Each row was made from one small tree. Brackets hold a mark, then the marks that hang from it, in alphabetical order. Every link used is in the known rows. Write each row's tree.
Known rows:
(Y (D (B (K C L S)))): [ 1.05  0.97  0.57  1.42 -5.15 -0.65  1.67  0.27  1.01  1.11 -3.12 -0.45
 -0.44  1.63 -3.84  3.78 -0.18 -2.85  1.27  0.40  1.60]
(B (K C F L U (Y D))): [ 3.46  0.10  0.22 -2.56 -2.83  0.99 -0.14 -0.43  4.18  0.49 -4.52 -1.28
  1.03  1.19  2.65  0.08 -2.62 -0.60 -1.38 -3.10 -1.02]
(B K): [ 2.01 -0.02 -0.99 -0.90  0.36  0.03  0.47 -0.25  0.30  0.59 -0.51 -1.08
  0.46  0.58 -1.05 -0.73  1.33  1.30  0.31 -0.60  0.80]
(D (B (K C F (S G)))): [ 0.50 -1.97  1.08  0.76 -1.92 -0.25  0.69  0.17  2.72  0.66 -1.63 -0.18
 -0.78  2.06 -2.70  1.29 -0.17 -0.69  0.87  1.21  0.49]
(B (K C L (Y D))): [ 2.97  0.07  0.04 -1.54 -3.28 -0.55  1.38 -0.02  1.66  2.06 -4.62 -0.67
  0.46  1.75  0.94 -0.91  0.05 -1.00  0.94 -3.30  1.48]
(B D): [ 0.54  2.39 -0.28 -0.32 -0.32  0.18 -0.22  0.34  0.18  0.59 -0.98 -0.09
  0.21 -0.24 -1.06  0.58 -0.64  0.08  0.20 -1.77  0.73]
(Y (D (B (K C F L U)))): [ 0.95  1.44  0.87  0.16 -2.33  0.18 -0.03 -0.29  3.48 -0.07 -3.40 -1.80
  0.09 -0.02 -0.35  3.93 -2.40 -0.71  0.29 -0.86 -0.45]
(G S): [ 0.15 -1.38  0.39 -1.25 -0.25  0.83  0.27 -0.26 -0.73  1.61  0.42  0.10
  2.09  0.00 -0.77 -1.64  0.03  0.37 -1.24 -0.23 -0.36]
(P K): [ 1.22 -0.31 -1.02 -0.81 -1.72  0.50 -0.79  0.72 -0.41 -0.68 -0.04  0.69
  0.33  0.95 -1.08  1.86  0.69 -0.12 -0.14  1.29 -0.04]
(B D (K S Y)): [ 3.49  1.58 -0.74 -2.09 -2.08  0.88  0.79 -0.64  1.59  0.33 -2.61 -0.82
  1.62  1.83 -1.34 -2.86 -0.44 -0.61 -2.10 -1.61  0.22]
(K C S U Y): [ 2.05 -3.65  0.76 -2.34 -3.59  1.55 -1.43  0.27  1.32 -0.53 -1.03  0.37
 -0.48  0.38  0.01  1.74 -3.88 -3.30 -2.81  1.06 -1.85]
(K C F (S G) U Y): [ 1.40 -3.20  1.62 -2.27 -3.45  1.71 -1.20  0.74  3.63 -0.56 -1.58  0.97
 -0.73  1.23  0.60  0.03 -3.79 -2.25 -3.03  0.19 -2.41]
(L (K B F S U Y)): [ 3.04 -1.49  0.31 -1.63 -2.38  2.54 -0.07 -2.37  4.22 -3.26 -3.58 -1.50
  1.34 -0.28  1.02 -2.14 -4.10 -1.20 -5.67 -0.21 -5.45]
(B D (K U Y)): [ 3.25  2.27 -0.41 -3.83 -0.25  1.53 -1.04 -0.58  1.95 -0.30 -2.22 -2.03
  1.24 -0.55  0.11 -1.79 -2.20  0.99 -2.42 -2.06 -0.63]
(B D (K S)): [ 3.07  1.98 -1.42 -1.04 -2.34  0.90  0.80  0.51  0.36  0.87 -1.41 -0.48
  0.71  1.41 -3.88  0.66  0.32 -0.32 -0.95 -1.11  0.81]
(P (K B L Y)): [ 3.07 -2.22  0.91 -1.23 -5.44  0.81  0.87 -0.21  1.71 -2.30 -4.00  0.21
  3.46  0.09 -0.24 -2.58 -1.36 -1.71 -2.42  0.76 -1.17]
(B (K L)): [ 2.96 -0.42 -0.60  0.37 -3.13  0.19  1.63 -0.09  0.51 -0.30 -1.03 -1.25
  1.91  0.55 -2.82 -0.51  0.81  0.10 -0.80 -0.76  0.91]
(U (K C F (Y D))): [ 2.24  0.95 -0.22 -2.38 -1.12 -0.68 -2.46  1.05  3.25  1.89 -4.60  0.47
 -0.97  2.24  4.05 -0.03 -2.02 -0.50  1.00 -1.48 -1.20]
(B D (K C F Y)): [ 3.95 -1.04 -0.59 -2.33  0.64  0.14 -0.10 -0.70  3.38  1.77 -4.07 -1.06
  1.56  1.70  2.78 -1.46 -1.15  0.60  0.38 -4.19  0.75]
(U (K B C F L S Y)): [ 5.57 -4.62  0.87 -0.65 -7.98  0.49 -0.34  1.10  3.87 -1.05 -5.26  0.39
  2.58  1.44 -0.84 -0.64 -4.54 -3.76 -3.04  1.32 -2.49]
(P (K (B D) C U)): [ 3.06 -1.79  0.12 -3.11 -3.81  1.72 -2.07  2.20  0.57  0.21 -3.33  0.46
  0.21 -1.74 -2.34  5.97 -3.51 -1.45 -0.32  0.00 -0.16]
(P (K Y)): [ 1.51 -0.80 -0.40 -1.97 -1.61  0.63 -0.74 -0.39  0.83 -1.13 -1.25  0.49
  1.26  1.49  1.51 -1.63  0.04 -0.46 -1.23  0.82 -0.82]

Which tree is each row?
[ 3.54  2.65 -0.17 -2.04 -4.65  2.08  0.77 -1.09  4.48 -1.51 -3.74 -1.18
  1.92  2.11  0.48 -1.98 -2.26 -1.34 -4.38 -1.41 -2.81]
(B (K F L S U (Y D)))
[-0.11  4.49  0.70 -0.14 -2.62  0.29  0.41 -0.48  1.71 -1.10 -2.14 -2.07
  0.03 -1.12 -2.47  1.79 -1.34 -0.08 -0.58  0.41 -0.33]
(Y (D (B (K L U))))
[ 1.52 -2.53  1.35  2.07 -5.37 -0.08  1.70  0.44  2.92 -0.26 -2.03 -0.31
  0.51  2.02 -4.59  1.34 -0.78 -1.93 -0.24  1.03  0.68]
(D (B (K C F L (S G))))
[ 2.54 -3.59  1.97 -0.97 -6.82  1.88 -0.27  0.92  3.89 -1.42 -1.98  0.74
  0.53  1.31 -1.16  0.10 -4.45 -3.49 -4.14 -0.04 -2.19]
(K C F L (S G) U Y)
[ 2.37  2.64 -0.30 -2.53 -3.84  2.20 -0.33  1.65  1.00  0.17 -0.77 -0.37
 -0.84  0.31 -6.02  1.29 -1.31 -0.13 -2.38 -0.38  0.21]
(B D (K (S G) U))
[ 1.39  0.81  0.47  1.85 -4.10 -0.48  1.67 -0.38  3.03  0.58 -3.65 -0.61
  0.41  2.31 -1.71  3.01 -0.68 -2.30  0.73 -0.31  0.36]
(Y (D (B (K C F L S))))
[ 2.43 -1.69  1.40 -0.02 -7.05  2.23  0.63  0.58  1.36 -2.53 -1.85 -0.10
  1.81 -1.47 -4.29  1.49 -4.14 -3.30 -4.50  2.01 -2.38]
(K B L S U)
[ 1.21  1.90  0.50 -2.45 -0.47  0.46 -0.02 -0.85  3.83 -0.50 -5.85  0.35
  1.57  1.51  4.95 -3.12 -0.64  0.32 -0.45 -1.24 -2.10]
(P (K B F (Y D)))
[ 1.67 -0.96  2.32 -2.38 -4.69  0.68  0.06  0.36  2.47  0.14 -5.75 -0.24
  0.48 -1.34  1.50  0.47 -4.23 -2.54 -1.31 -1.66 -1.26]
(K B C L U (Y D))
[ 1.68 -2.22  0.31 -0.22 -1.57  1.06 -0.81 -0.51  2.93 -0.93 -0.97 -1.25
  0.12  0.54 -1.65  4.27 -3.00 -1.51 -1.30  2.14 -1.48]
(D (B (K C F S U)))
[-0.79  1.81  0.89 -1.01  1.09  0.27 -1.11 -2.24  4.15 -0.78 -3.96 -1.87
 -1.63 -0.23  3.74  1.91 -3.36 -0.44 -0.46 -1.70 -3.13]
(L (K C F U (Y (D B))))
[ 0.42 -1.95  0.47  0.33  0.46 -1.14  0.19 -0.50  0.43  1.15 -1.32 -1.40
 -0.39 -0.05 -1.24  2.45  0.15 -0.08  2.52  0.77  1.67]
(D (B (K C)))
[-0.58  1.03  2.56 -0.22 -2.31  0.02 -0.54 -1.19  4.43 -1.09 -4.04 -0.98
  0.38 -0.27  3.29  1.06 -4.54 -2.18 -0.97 -0.75 -2.05]
(K C F L U (Y (D B)))
[ 2.52  1.53  0.34 -2.90 -1.10  1.82 -0.39 -1.46  2.26 -1.71 -4.31 -2.01
  0.80 -2.45 -0.23 -1.52 -3.88  0.16 -3.41 -2.38 -2.89]
(L (K (B D) U Y))
[ 5.79 -1.76 -0.02  0.08 -8.53  0.79 -0.60  2.47  2.63  0.13 -5.07  0.61
  1.84  0.76 -4.24  3.39 -4.52 -3.36 -1.80  0.04 -1.00]
(U (K (B D) C F L S))
[ 5.30 -4.17  0.02 -1.52 -5.73  1.99  0.08 -0.48  3.90 -1.29 -2.69 -0.95
  2.43  1.75 -0.61  0.52 -3.70 -2.66 -4.16 -0.39 -2.02]
(B (K C F L S U Y))
[ 2.01 -3.76  0.52 -0.55 -1.81  0.57 -0.12 -0.66  3.02  0.20 -2.26  0.67
  0.90  2.44  2.71 -0.80 -2.26 -2.55 -1.67 -0.47 -1.50]
(K C F S Y)
[-1.18  5.19  1.64 -1.28 -4.05 -0.78 -1.12  1.12  2.19 -0.15 -3.15  0.67
 -2.20  1.65 -2.05 -2.09 -1.20 -1.49 -0.35  2.70 -1.14]
(U (K (S G) (Y (D B))))
[ 1.48  1.24  2.37 -3.17 -4.40  2.11 -0.17  0.77  2.69 -1.21 -3.64  0.23
  0.38 -1.16 -2.43 -2.59 -4.02 -1.68 -3.93 -0.18 -1.90]
(K (B D) (S G) U Y)
[-0.33  2.43  1.65 -2.08  0.13 -0.35  0.83 -1.00  2.10  0.58 -5.19 -0.15
  0.47 -0.22  3.81 -4.32 -0.86 -0.02  0.03 -1.68 -0.96]
(K B (Y D))
[ 3.91 -5.16  2.06 -1.00 -6.48  2.04  0.21 -0.37  4.34 -2.06 -4.17 -0.06
  2.70 -0.08  0.43  0.01 -5.76 -3.87 -4.64  0.42 -3.37]
(K B C F L S U Y)
[ 1.97  1.18 -0.22 -2.85 -2.17 -0.94 -2.14  1.58  1.18  2.27 -4.05  0.67
 -1.91  1.44  2.04  0.84 -1.42 -1.09  1.49 -0.82  0.01]
(U (K C (Y D)))
[-1.89  1.69  2.19 -1.88  0.24 -0.22 -1.35 -0.75  2.18  0.31 -2.97 -0.63
 -1.66 -0.93  2.88  1.64 -3.29 -1.50  0.57  0.14 -0.95]
(K C U (Y (D B)))
[ 3.41 -1.91  1.31 -0.74 -4.50  1.57 -0.45  0.98  3.20 -0.43 -4.31 -0.44
  1.95 -1.85 -0.87  3.36 -5.46 -1.83 -1.93 -2.20 -1.05]
(K (B D) C F L U)
[ 1.85 -1.84  1.90 -0.22 -3.78  0.09  1.68 -1.06  2.15 -1.65 -3.97 -0.66
  3.06 -0.99  0.83 -4.58 -2.17 -1.42 -2.28 -0.38 -1.05]
(K B L Y)
